Every row comes from one small tree of marks. The marks that hang from a mark follow it in brackets, in alphabetical order. Every link used is in the known rows. Which tree was each row made from?
Known rows
V[J[H N Q[T]]]: [ -5.4  -2.7   1.0  10.0   2.3   9.8 -11.2   9.7 -14.1  -8.9  -2.3  10.4
  17.0  -6.6  -5.1  -1.7  11.1 -17.0 -18.6  11.3 -14.2  -8.1   1.5]
Q[T[N[U] W]]: [  9.0 -11.4  22.8  -3.4 -16.1  16.1  -3.0 -12.7  -8.0   1.2  20.1   3.4
  14.4   4.0   6.8  -0.8   7.0  10.6  19.6  12.9 -13.5   1.8  -8.5]
N[U[Q[T[W]]]]: [  8.0 -18.5  22.1   4.7 -10.2  15.7   5.4 -15.6  12.1  -8.7  26.8  -6.5
  11.4   4.7   8.5   5.9   3.3 -33.4  16.6   5.6 -13.6   2.1  -0.7]
J[N Q]: [-14.3  -1.3   5.8   3.7   3.5   7.8 -27.8   7.6 -15.6   8.2  -6.8   7.9
  23.5   1.4  -3.5  -9.2  16.9  33.4  -9.3  10.9  -4.9 -31.8   0.2]
J[V]: [ -2.0 -10.1  -2.2   4.9  -1.0  -1.1 -25.1  22.0  -4.2 -10.3  10.9   8.0
  11.3   1.3   4.4  -6.9  -2.9  11.6   9.2  11.3  -4.1 -31.2   9.1]
N[U[K[T[W]] Q]]: [  6.2 -17.3  23.1  -7.0   1.0   8.1  10.5   4.4  -5.2 -19.6  31.9 -10.4
   6.7   3.1  13.3  15.5  -0.9 -37.7  14.4   2.8  -3.4  -7.2  -1.6]
H[J[N Q]]: [-12.8  -2.3  -1.5   2.6   5.2   1.0   0.6   1.9 -18.2  -5.6  -2.3  11.7
  33.6  -6.7  -1.2   6.3  20.2  34.3 -19.4   5.1  -8.9 -13.4  -3.4]
Q[T[N[U[K]] W]]: [  7.4  -7.8  25.6  -8.4 -10.7  14.8   4.3  -2.1 -11.0   3.9  22.7   3.8
  10.8   1.2   9.5   0.5   5.1   6.8  16.6  14.6 -13.9  -3.5  -6.7]
V[J[H N[U]]]: [ -2.4 -20.2   8.9   2.7  -0.5   7.1   2.4  21.9 -12.0 -33.8   3.8  13.0
   1.1  -0.6  -7.3   3.9  -0.7  -6.1   2.4   4.4  -9.7  -6.2  17.1]
W[T[N[U[K Q]]]]: [ 19.7  -8.6  14.3  -9.6  -2.4   6.5  14.9   0.7   1.2   7.1  26.2  -2.6
 -15.1  -6.6  25.3   5.3 -10.6  46.0   7.3  10.7  -8.1 -30.3   0.2]
J[H N Q[T] V]: [ -0.3  15.0  -2.4  13.6   1.0   8.0 -46.2  18.5  -9.5   1.5  -5.8   9.3
  10.6 -14.7   1.8 -11.2  12.3  -6.4 -31.0  25.6 -21.3 -46.1 -10.3]
V[J[H Q]]: [ -6.4  -8.2   1.6   6.7   2.3   0.6  18.5  11.3  -5.1 -18.7  -7.1   8.3
  14.9   2.1  -5.1   3.4   5.0 -18.9 -10.6   6.0 -10.5  -0.5   9.4]
N[U[K[J T]]]: [  7.7 -26.6  17.4  -6.6   7.5  -4.5   7.5   6.6 -32.7 -18.1  22.7  -0.4
  10.3  -7.4  17.8  18.6   2.9 -10.1   0.3   5.7  -5.8  -1.2  11.8]
W[T[N[U]]]: [ 13.5 -15.9  10.7  -5.1  -8.4   6.3  -2.3  -6.8  -4.1   5.0  14.8   2.8
  -9.0  -6.2  18.4   2.9  -7.9  66.1  13.2   8.9 -10.2 -25.1   2.2]
J[N Q V]: [-15.4   5.8  -1.9   8.1   3.8   4.8 -43.0  21.2 -11.7  -2.2  -2.7   9.1
  18.3  -1.1  -1.1  -6.5  11.4  31.9 -16.2  18.8  -3.2 -52.6  -1.3]
T[N[U[K[J]]] W]: [  4.7  -9.2  27.8 -17.9  -7.1   0.1  27.3  11.5 -18.9 -12.2  16.8   6.4
  14.1   8.0   5.2   9.1  10.4  21.4   8.7  12.3  -2.7  -0.5   2.4]
W[T[N]]: [ 11.0  -9.1   1.5  -5.6  -5.7   2.4 -12.3   2.6  -9.5  19.4  13.2   5.7
   0.4  -6.0  16.1  -7.6  -4.3  67.9  10.4   8.4  -5.5 -25.0   0.3]
W[T]: [ -1.0 -20.8   0.1   1.5  -1.5   1.7 -17.1   3.4  -0.6   9.9  10.9   4.4
   2.8  -9.4  10.9  -3.6  -4.0  41.6  10.4   2.5  -7.2 -25.6   6.9]
T[N[U[K Q]] W]: [ 10.1  -1.7  28.2 -16.1  -8.7  10.4  29.9   8.4   0.6  -8.1  24.1  -1.6
   4.9  12.0   7.5   4.3   3.0   3.4  18.9  11.0  -3.6  -9.9  -4.5]
J[N]: [ -7.2 -11.5   4.0  -0.2   1.1   6.1 -32.8  19.8 -16.9   2.8   5.6  10.9
  16.8   1.9  -4.9 -15.3   8.6  33.5   7.8   5.8  -2.7 -22.9   9.0]
Q[T[N]]: [ 18.1  -5.8   7.2   0.3  -8.0   9.9 -12.4  -4.9 -17.8  21.1  18.3   6.1
  14.8  -1.0  13.3 -13.0   5.4  28.1  13.1  13.3 -11.9  -4.0  -2.8]
V[J[H Q[T[N]]]]: [ 11.4   0.8   3.5   5.6  -3.9   7.3  16.7  -0.7 -11.4  -3.4   1.9   8.0
  15.3  -2.1   4.6   1.2   6.6  -9.0 -12.2  13.7 -15.4   5.8  -2.0]
H[J[N[U[K]] Q]]: [-13.3  -5.7   9.7  -1.2   7.8   3.1  16.8   3.2 -18.6 -18.9   2.4   9.0
  20.2 -10.3   5.1  18.7  14.9  25.1 -20.4   7.2 -11.4 -17.3  -1.3]
K[T U[Q]]: [ 28.8 -18.2  17.6  12.3   4.3  -0.1   3.8  -1.9 -19.1 -13.5  26.9  -5.7
  13.6  -0.3  18.8   5.5   7.7 -29.0  22.3  -0.3   5.8 -16.9  -4.9]
T[N W]: [  2.3  -2.8  15.3 -11.2 -12.9   5.7  -0.4  10.3 -10.7   4.4  11.4   8.2
  22.1  13.5  -3.7 -10.8   9.6  34.3  21.1   8.8  -1.6  -3.7  -4.0]

Which tree is each row?
[ 15.7  19.0   0.2   8.1  -4.9   5.2 -16.6   7.6  -7.3   7.4  -1.3   6.6
   6.8  -9.7  13.1  -7.6   8.1   5.0 -23.2  28.2 -23.1 -31.6 -14.4]
J[H Q[T[N]] V]
[ 14.8   5.8  18.2 -10.5  -4.6  11.7  11.1   7.2  -2.2  15.6  33.1  -3.1
  13.4   2.8  12.1  -7.6   5.1 -16.6  11.6  13.8  -6.0  -8.3  -9.6]
U[K Q[T[N W]]]
[ -5.9 -15.8  16.8  -5.4   4.6   9.2 -13.1  21.0 -18.0 -11.6  11.2   8.3
   3.2  -1.7   2.8  -1.1   3.5  21.2   6.8   8.9  -6.6 -30.4  11.9]
J[N[U[K]]]
[ 28.4  -5.1  27.0   8.0  -9.1   8.4  18.7  -8.3  -2.9   0.0  25.4   0.0
  17.6   6.6  11.3  -3.1  14.1 -18.6  25.4  10.1   0.1 -14.3 -13.2]
K[U[Q[T[N W]]]]
[-11.6  -4.8  13.0   7.7  -6.9  12.1 -13.2 -12.5  -2.6  11.5   3.0   1.3
  32.8   2.0  -0.4  -2.7  18.2 -11.3  -1.3  11.0 -13.2  -4.3 -10.4]
J[Q[T[W]]]
[ 12.2  -6.8  25.2  -9.7 -14.8  11.0  21.2  -3.9   4.7  -7.0  21.4  -1.4
   9.5  15.9   5.1   2.2   3.6  11.9  21.8   8.8  -4.1  -4.2  -4.4]
T[N[U[Q]] W]
[ -0.1   7.3   4.4   8.3   0.7  11.3 -30.3   5.8 -13.5  10.7  -8.9   8.1
  14.7 -11.7  -0.6 -11.4  17.9   2.7 -24.6  17.5 -22.5 -22.4  -8.5]
J[H N Q[T]]
[  6.0   8.8  -5.7   8.1  -2.3   0.7   3.3  -6.6 -12.8  -1.7  10.3   9.2
  27.3 -11.2  16.8   8.5  11.6  25.4 -21.0  18.5 -14.1 -13.7 -14.2]
H[J[Q[T[N]] V]]
[  8.7 -16.6  19.5  -4.4   3.1   7.9  23.0   6.8   4.1 -14.4  23.9  -4.2
  -3.3   2.8  15.2   6.4  -3.5 -14.2  10.2   6.3  -8.0 -15.7  11.7]
N[U[K Q]]
[ 12.7 -21.1  17.2  -6.6   7.1  -5.3  11.8  13.8 -30.5 -22.2  16.2   0.9
   3.0 -11.5  15.7  16.9   4.4 -23.5  -8.4   7.7 -12.7   0.2   9.3]
N[U[K[J[H] T]]]
[ -7.8  13.9  -1.4   8.5   3.4   2.3 -35.9  31.5  -8.9  -8.7 -12.3  11.1
   7.8  -6.7  -3.1  -9.4  10.9   8.8 -27.7  21.2 -13.6 -51.1  -4.1]
J[H N Q V]
[  2.5 -17.4  17.1  -3.7   8.8  -2.9  11.2  -0.8 -30.4 -13.7  14.9  -2.8
  14.4  -8.1  19.1  22.5  10.5  -9.6 -13.7   8.5  -7.5  -5.8   5.1]
N[U[K[J[Q] T]]]
[ 18.2 -13.2  19.7  -7.4   5.4  -3.8  35.9  14.6  -3.6 -19.9  16.8  -1.8
  -2.9  -3.3  13.7  11.2   2.7 -32.1  -9.9   8.4 -13.2  -3.7  14.5]
N[U[K[J[H]] Q]]
[-10.4   5.3  -8.5  11.2   3.2   3.8 -22.9   2.2 -15.7  -6.6   5.7  10.9
  29.8 -15.9   5.9   6.3  15.1  18.1 -27.9  16.3 -12.3 -26.8 -10.9]
H[J[N Q[T] V]]
[  6.8 -14.1  25.0  -1.7  -4.1  14.2  15.0  -1.8   7.2  -8.7  29.1  -6.3
   5.7   0.8  12.7   7.8   1.7 -38.8  12.5   8.6 -12.5  -7.8  -0.5]
N[U[K Q[T[W]]]]
[  3.7 -11.0  25.1 -10.3 -15.5   9.4  10.8  -1.2  -6.5  -8.1  13.7   5.4
  11.9  13.5   2.1   0.5   5.9  32.8  23.9   8.9  -6.5  -2.7  -2.8]
T[N[U] W]
[ 10.2   0.7  18.2  -0.1  -1.8  13.1   7.6 -11.8 -13.3  12.6  11.3   1.5
   9.3  -4.1  19.7   2.5   9.1  18.6  -5.3  19.1 -17.3 -15.0  -7.9]
J[Q[T[N[U[K]]]]]
[ 11.2   0.8   6.3   5.1  -0.3   6.1 -21.1  27.8   4.2 -26.2  11.1   4.4
 -10.3  -4.7   4.0  -2.9  -2.1 -10.2  -9.8  17.0 -14.3 -43.9   5.1]
J[H N[U[Q]] V]
[  8.6 -21.9  24.8   8.3  -2.6   0.1  -6.8   3.5 -26.0 -20.5  17.5   1.6
  24.7   3.7   4.4   7.7  14.8 -21.8  27.9  -0.9   5.6 -11.9  -9.6]
K[T[W] U]
[-10.9  -3.7   1.4   5.6   4.1   4.0  -2.5  20.2 -13.6 -17.1  -8.5  12.4
  14.6   0.8 -10.8  -1.5  10.0  -1.4 -16.7   8.5  -7.6 -14.1   7.4]
V[J[H N Q]]
[ 21.5  -4.2  21.2 -12.0  -1.8   7.6  27.2   6.9  -5.6  -2.1  26.7  -0.5
  -4.8   5.3  18.6   0.9  -1.8  20.7  13.5  12.4  -6.3 -16.5   4.2]
T[N[U[K Q]]]
[ 18.4   1.4  14.4  -3.0 -12.3  12.5   1.0  -6.3   2.9  15.4  27.5  -3.1
  19.5   7.7   8.0 -10.3   6.6  -7.9  15.9  10.9  -7.4   0.1 -11.2]
U[Q[T[N W]]]
[ 10.4   4.7   8.3   9.7  -6.9  10.3 -15.4  -8.4  -6.0   1.4  10.4   2.0
   8.4  -4.4  18.5   4.8   5.0  18.7  -9.6  26.1 -16.2 -30.6  -9.6]
J[Q[T[N[U]]] V]
[  6.3 -12.9  15.2  -4.5   7.2   9.7 -14.3  14.6 -19.2  -9.9  28.0  -3.8
   1.0  -4.3  12.8   5.4   1.1  -4.8   3.6   6.6  -2.6 -27.3   3.3]
J[N[U[K[T] Q]]]
[ -4.4 -12.3  -0.6   1.6   2.7   3.7  -6.8  29.9 -15.9 -22.1   2.0  15.6
  10.1   0.4 -10.8  -6.1   1.8  -2.8   0.0   3.9  -5.5  -7.8  15.0]
V[J[H N]]
[ 11.4  -4.9   7.6 -10.1  14.9  -5.2  -8.8  23.3 -34.0   0.2  31.2  -3.4
  17.4  -6.6  15.4   3.8  11.2 -17.2 -12.3   7.2   6.2 -12.5   4.2]
U[K[J[N] T] Q]
[ -2.8   1.9  -1.5  15.4  -0.3   6.4 -29.9  -0.9  -2.2   5.3   6.0   3.3
  19.5  -6.7  10.5  -3.0   7.5  -0.7 -13.3  20.1 -13.6 -34.3  -5.3]
J[Q[T] V]
[ 27.8 -13.7  10.0  12.8   7.4 -18.6  -4.2  21.5 -36.8 -34.0  10.9   6.3
  13.8 -13.4  16.4  13.0  11.5 -34.9  -7.5  12.1  -0.7 -21.9  -1.5]
K[J[H V] T U]
[ 10.9  -9.0  10.3  -9.4   9.7  -7.3  25.3  19.2 -10.5   0.5  23.0  -1.0
  14.9   0.6  12.6   1.2   7.0 -19.7  -6.2   6.8   0.2  -6.0  14.0]
U[K[J] Q]
[-16.0 -18.5   9.9   7.5   2.4  10.1   0.8   4.9 -12.2 -25.6   3.3   8.2
  16.2   4.3  -4.7  11.7   7.4  13.3  -4.6   6.7  -1.9 -13.8  11.2]
V[J[N[U] Q]]
[ -5.4   5.8   5.4   2.5   3.3   5.0 -20.6  17.9 -13.2   1.8 -14.6   9.6
  13.3  -4.5  -5.3 -11.3  16.4  14.2 -21.3  13.5 -15.6 -29.8  -2.1]
J[H N Q]
[  5.5 -17.4   7.5  -9.2  12.1 -10.3  -2.7  18.8 -41.0  -2.3  22.0   2.0
  22.1  -8.2  15.0   7.1   8.4 -10.0  -3.3   5.0   1.3  -1.4   8.7]
U[K[J T]]
[  8.1  -3.3  14.4  -4.5 -14.6  11.8 -11.2  -3.8 -11.6  15.9  18.2   6.3
  23.4   4.9   4.7 -11.6  10.5  12.3  17.7  12.5  -9.4   0.5 -10.8]
Q[T[N W]]
[ 37.6  -6.3  21.5  11.0  -4.3   6.7  16.0  -8.5  -7.3   3.6  25.9  -0.1
  10.9   1.6  20.8  -5.0   9.7  -5.1  22.1  10.3  -2.8 -16.9  -7.0]
K[U[Q[T[N]]]]
[  9.8 -13.7  20.5  -8.5 -11.2   7.9  -7.2  -5.7 -23.2  -8.8  23.1  -1.4
  16.8   6.7   8.9   8.3   5.0  15.7  22.0   5.6  -2.8   1.1 -10.4]
K[T[N[U] W]]
[25.2 -7.9 17.7 -5.0 -8.3  8.0 20.0 -5.5 -1.2 -2.9 22.7 -1.5  0.9  9.6
 15.7 -0.7 -1.7 28.3 16.8  9.7 -7.3 -8.5  4.1]
T[N[U[Q]]]
[ -1.0   8.0  -1.6   9.4   1.0  -1.9 -12.2  19.9  -0.3 -11.8 -10.0   6.7
   8.0  -4.6   1.8  -5.0   5.9  -5.1 -21.6  19.0 -17.1 -34.9  -0.8]
J[H Q V]
